What can hang from each mark:
W: F K
Y: A C
Z: L S
A: Y
S: E Z
C: Y
K: C W
E: F S
F: E W

Every row comes from one small tree of marks. The marks that hang from a mark follow it in brackets, in alphabetical order. Every link used is in the known rows. Which tree was each row made from?
Known rows:
W{F{E} K{C}}: [-0.23 -3.08  0.51  1.29 -2.23  0.91 -1.22  3.47 -2.79  0.89 -1.83 -0.85
 -3.06 -0.94 -2.33  2.45  1.43 -0.15 -1.75 -2.47 -4.37 -2.12]
C{Y{A}}: [ 2.47 -2.20  2.47  0.61  1.34  0.76 -4.16 -5.83 -2.71 -0.53  7.28  1.31
 -1.34 -2.92  1.88 -0.75  0.79 -3.22  8.63  0.68  1.51  0.40]
Z{L S}: [-3.75  3.84  1.43 -0.94 -4.09 -1.46  4.76 -6.62  3.38  1.27  1.55  4.09
  5.76  2.18  1.17 -3.95  2.74  5.61  3.86  0.65  0.86  0.10]
K{C W}: [ 3.26  0.28  2.11  3.17 -0.35  1.88 -3.06  3.34  3.46 -3.17  1.92 -4.16
 -3.80 -1.76 -2.56 -1.47  0.74 -2.11 -0.23 -3.86  3.50 -0.97]
W{F}: [-0.10  0.05 -1.40  4.30 -2.97 -2.07  0.61  0.26 -4.63  2.61 -0.14  0.10
 -1.10  1.07 -1.75 -0.35 -0.29  1.65  2.20  0.55 -1.16  0.63]
S{E{F} Z{L}}: [-3.07  4.53 -4.48 -2.33  2.57 -3.88  4.51 -1.51  2.54  1.04  0.21  4.14
  1.97  2.02  3.28 -0.92 -1.68  1.20 -1.68 -1.62  1.75  2.11]
W{F{E{S{Z}}} K}: [-1.29 -1.38 -2.27 -0.67 -1.61 -2.55  3.99  1.59  1.37  1.26 -6.66  4.04
  1.95 -1.45 -0.03 -1.43 -3.24  1.61  0.59  2.75 -4.08 -2.07]
Y{A C}: [ 4.75 -0.16  1.11  3.29 -2.54  0.46 -3.68 -1.86  2.28  0.58  7.32  1.66
 -4.71 -2.45 -0.53 -0.17  3.86 -0.37  0.40 -2.02  2.84 -1.71]
F{E{S} W{K{C}}}: [ 0.89 -3.07  4.38  0.54 -1.48  3.68 -0.69  1.79  1.86 -2.74 -2.17 -2.18
  1.39 -1.10 -3.14  2.03  1.39  0.04 -3.04  1.87 -1.98 -0.82]
C{Y}: [-0.20 -0.19  1.94  1.81 -0.66 -0.77 -1.63 -4.71 -6.40 -2.75  3.48 -0.15
  0.59 -3.03  2.34 -2.63 -1.18 -3.24  7.94  1.06  0.19  2.84]
F{E{S{Z{L}}} W{K}}: [-2.32 -0.02 -0.63 -2.27  0.30  0.01  7.02  0.58  5.61 -1.27 -1.64  3.42
  3.84 -0.93  0.96 -0.48 -1.50  3.18 -0.32  4.92 -4.41 -0.04]
E{F{W}}: [-0.40  2.32  2.58  2.39 -1.24  1.31 -0.33  0.93 -3.79  2.98  0.94 -3.74
  1.66  4.72 -4.02  1.47  1.16  1.40 -1.18  2.52  1.89  2.42]
W{K{C}}: [-0.04  1.22  3.05  1.56 -3.33 -1.88 -1.12 -1.51 -1.48 -1.20  2.30 -0.83
  0.06 -1.09 -0.62  0.34  1.46  0.28  0.94 -4.49 -1.39  0.24]
S{E}: [ 1.05 -0.56 -0.86  3.41  1.05 -0.21 -0.97  0.03 -0.35 -2.10  4.48  1.51
 -1.71 -1.48  1.20 -0.21 -1.52  0.44  1.61  0.74  0.39  3.23]
A{Y{C}}: [ 1.31  3.52 -2.79  2.27 -6.56 -3.73  1.51  1.43 -4.00 -4.28  5.00  0.85
 -4.25 -2.44  2.59 -3.12  4.41 -0.75 -0.65  0.49  3.71 -0.14]
W{F{E} K{C{Y{A}}}}: [ 2.15 -6.93  1.46 -1.76  1.65  2.38 -5.85 -0.58 -4.18  0.96  1.24  0.02
 -4.99 -3.68  0.39  3.22  1.93 -4.48  2.80 -2.94 -3.32 -4.03]
Z{L S{E{F}}}: [-5.28  4.58  0.34 -2.77 -0.90 -1.87  3.82 -6.25  3.46  3.33 -1.46  3.52
  5.89  5.12  1.11 -2.30  2.34  3.97 -0.80 -0.87  3.48  0.63]
Z{L S{E}}: [-2.87  2.07 -1.03 -1.08 -0.73 -1.02  3.37 -5.22  4.53 -0.23  2.08  5.12
  3.35  0.95  3.06 -2.58  1.01  4.65  1.84  0.40  0.71  0.85]
A{Y}: [-0.78  2.86 -1.61  1.57 -4.55 -3.54  3.26  0.54 -4.22 -3.26  5.15  1.03
 -0.99 -0.29  1.94 -2.49  2.63  1.23  3.41  3.17  2.91  1.69]
S{E{F{W{K}}} Z{L}}: [-2.84  3.36 -3.63 -2.51  3.07 -2.86  4.24  1.38  1.45  2.53  0.05  1.35
  1.15  2.88  2.71  1.90 -2.30  2.39 -3.50 -0.33 -2.76  2.02]
F{E}: [-0.19 -1.68  2.10  2.85 -1.04  3.25  0.48  1.79 -0.02 -1.50  3.84  0.83
 -0.52 -1.77 -1.86 -0.47  0.71  0.82  2.55  3.74 -0.50  1.84]
K{C{Y{A}} W{F}}: [ 5.65 -4.55 -0.27  0.76  2.97  2.10 -7.91  0.72 -0.80  0.04  0.88 -3.64
 -7.87 -3.06 -0.62  0.29  0.79 -6.25  2.95 -4.96  2.59 -4.45]
K{C{Y{A}} W{F{E}}}: [ 5.64 -7.57  0.08 -0.21  4.42  6.02 -8.03  4.11  0.86 -0.85  0.59 -3.02
 -9.00 -4.32 -1.58  1.35  1.32 -6.74  1.61 -2.30  1.59 -5.16]
S{E{F{W{K}}} Z}: [ 0.24  1.66 -2.89 -1.30  3.23 -1.06 -0.09  4.05 -0.38  2.17 -0.21 -0.25
 -0.02  1.70  1.55  2.42 -3.97  1.01 -3.43  0.89 -2.13  1.90]

Which tree is each row?
[-2.75 -0.16 -4.71 -1.16 -0.77 -2.53  7.24 -0.37  3.59  0.48 -5.79  5.36
  2.53 -0.37  0.88 -2.23 -1.27  2.22 -0.01  2.99 -1.84 -1.50]
W{F{E{S{Z{L}}}}}
[-1.15  0.66  1.33  1.24  1.30  0.10 -1.14  1.70 -2.59  2.73  0.79 -2.55
  0.04  3.39 -1.36  3.06 -1.07  1.15 -2.62  0.84 -1.14  2.99]
S{E{F{W{K}}}}
[ 1.84 -3.54  2.82  1.12 -0.34  5.36 -2.29  5.24 -0.69 -1.78  2.69 -3.06
 -2.60 -1.61 -2.42  3.94  1.38  0.22 -2.80  0.94 -3.87 -0.05]
F{E W{K{C}}}
[-1.16  2.85 -5.16 -1.88  3.85 -1.01  3.47  2.22  1.78  1.37  0.84  1.35
  0.49  2.77  2.09  1.62 -1.94  1.73 -3.96  1.30  0.31  2.48]
S{E{F{W}} Z{L}}
[ 1.98 -2.31 -3.51  0.87  1.37  1.04  1.89  6.20  6.21 -0.64 -7.11  0.54
 -1.91 -2.28 -1.86 -3.22 -4.07 -0.68 -0.56  3.33  1.00 -3.11]
K{W{F{E{S{Z}}}}}
[-4.80  5.48  0.08 -3.11 -1.46 -4.73  7.25 -3.89  2.60  3.17 -5.33  1.35
  7.49  4.56 -0.03 -1.15 -0.70  3.37 -1.66  1.05 -0.55  0.77]
E{F{W{K}} S{Z{L}}}
[-0.15 -0.28  3.37 -0.27 -1.35 -1.71 -3.05 -4.89 -6.34 -3.41  2.03 -1.57
  0.03 -3.74  2.58 -0.85  0.10 -4.14  5.04 -4.64 -1.86  0.60]
W{K{C{Y}}}
[ 3.05 -5.56 -0.55  0.92  2.43  4.32 -5.41  5.19 -2.80 -3.13 -2.77 -4.71
 -6.92 -4.43 -1.23 -0.44 -0.75 -6.64  1.06 -1.95  0.27 -2.69]
K{C{Y} W{F{E}}}
[ 0.38  0.08  1.43 -0.07  1.29  0.97 -3.38  2.54 -2.55  0.78 -0.39 -4.03
 -1.09  2.61 -1.64  4.51  0.69 -0.54 -5.99 -3.39 -0.26  1.25]
S{E{F{W{K{C}}}}}
[ 4.28 -7.23  3.86 -2.16  3.50  6.77 -6.97  1.04 -1.72 -1.91  5.93 -2.36
 -4.72 -4.28  0.25  4.67  2.09 -4.29  2.12  0.48 -2.96 -1.96]
F{E W{K{C{Y{A}}}}}
[ 0.25 -1.40  1.71 -1.93  3.22  0.53 -5.64 -0.74 -7.07 -1.20 -0.82 -4.58
 -1.33 -0.02  1.72  3.50 -0.82 -4.92 -1.88 -3.39 -0.62  1.79]
S{E{F{W{K{C{Y}}}}}}
[-0.51  2.14 -5.92 -0.50  2.77 -3.15  4.09 -0.42  3.66 -2.28  3.79  5.64
 -0.70 -2.02  5.31 -1.34 -2.83  1.77  0.81 -0.40 -1.02  2.22]
S{E Z{L}}
[ 0.02  3.54 -0.32 -0.97 -0.47 -1.30  2.47 -0.36  0.93  1.62 -4.86 -0.82
  5.42  3.30 -1.66 -0.99 -1.94  1.28 -2.08  3.71  3.06  1.03]
E{F{W} S{Z}}
[-1.23 -4.36  2.21 -1.23 -1.48 -0.92 -1.75 -3.20 -5.24 -2.03 -7.21 -0.40
  0.80 -2.99  0.16 -0.55 -0.26 -4.50  2.06 -1.55 -2.70 -2.12]
W{F{E{S}} K{C{Y}}}
[ 4.20 -4.19  3.42 -1.12  2.22  2.81 -6.75 -2.20 -3.20 -0.84  5.95 -2.69
 -3.25 -2.95  1.23  3.76  1.63 -3.74  3.16 -2.11 -1.74 -1.38]
F{W{K{C{Y{A}}}}}
[-2.51  1.35 -1.56 -1.89 -0.30 -1.00  7.18 -2.37  6.70 -2.62 -1.50  5.86
  4.49 -1.65  1.77 -3.45 -0.77  2.09  1.49  3.48 -0.07  0.31]
F{E{S{Z{L}}}}
[-3.07  5.34 -1.23 -2.28 -0.59 -2.96  6.41 -3.11  2.95  1.99 -4.61  1.11
  6.78  4.58 -0.67 -1.35 -0.32  2.57 -2.22  2.38  2.27  1.19]
E{F{W} S{Z{L}}}
[ 2.26 -3.69  0.79  2.14 -0.36  2.97 -1.72  4.67  4.45 -1.87 -7.30 -3.11
 -3.09 -1.10 -5.06 -1.29  0.43 -2.30 -3.44 -0.89  2.45 -3.98]
K{C W{F{E{S}}}}
[ 3.13 -1.08 -1.10  3.94 -0.76  0.60 -3.29  4.99  0.25  0.00 -2.28 -4.63
 -5.73 -0.30 -3.60 -0.50  0.33 -1.71 -1.79 -4.61  1.79 -2.60]
K{C W{F}}
[-2.35  2.72  1.16 -1.48 -0.84 -0.30 -0.38 -3.41  1.45  2.86 -1.82  1.71
  4.55  3.81 -0.01 -1.78  0.60  2.70 -0.77  0.30  4.26  0.56]
Z{S{E{F}}}
[-2.02  1.45  2.03 -1.89 -0.31  1.06 -0.67 -0.69  0.41  4.29 -1.85 -0.67
  3.93  4.58 -0.53  1.13 -0.08  3.95 -2.39  1.60 -0.13  0.58]
Z{S{E{F{W{K}}}}}
[ 1.80 -0.41  2.50  1.87 -1.76  1.36 -2.28  1.97 -2.42 -1.00  2.90 -3.61
 -1.30 -0.28 -1.57  2.87  1.07  0.74 -1.39 -1.67 -2.76  0.51]
F{W{K{C}}}
[-5.02  3.35  1.14 -3.32 -0.36 -0.85  3.27 -3.44  2.27  4.58 -1.53  1.19
  5.22  5.78  0.49  0.57  1.48  5.41 -2.49  0.54 -0.93  0.68]
Z{L S{E{F{W{K}}}}}
[-2.10  5.02  0.20 -1.25 -1.93 -4.18  3.70 -3.95  1.81  1.37 -5.28  1.97
  7.14  2.70 -0.55 -3.31 -1.74  0.94  0.31  0.85  4.53  0.74]
E{F S{Z}}
[ 1.90  1.26 -4.35 -0.42  3.98  0.71 -0.79  4.92  0.00  1.03  0.51 -0.56
 -0.80  1.45  1.08  2.11 -3.55  0.49 -4.15  2.38  0.99  2.19]
S{E{F{W}} Z}
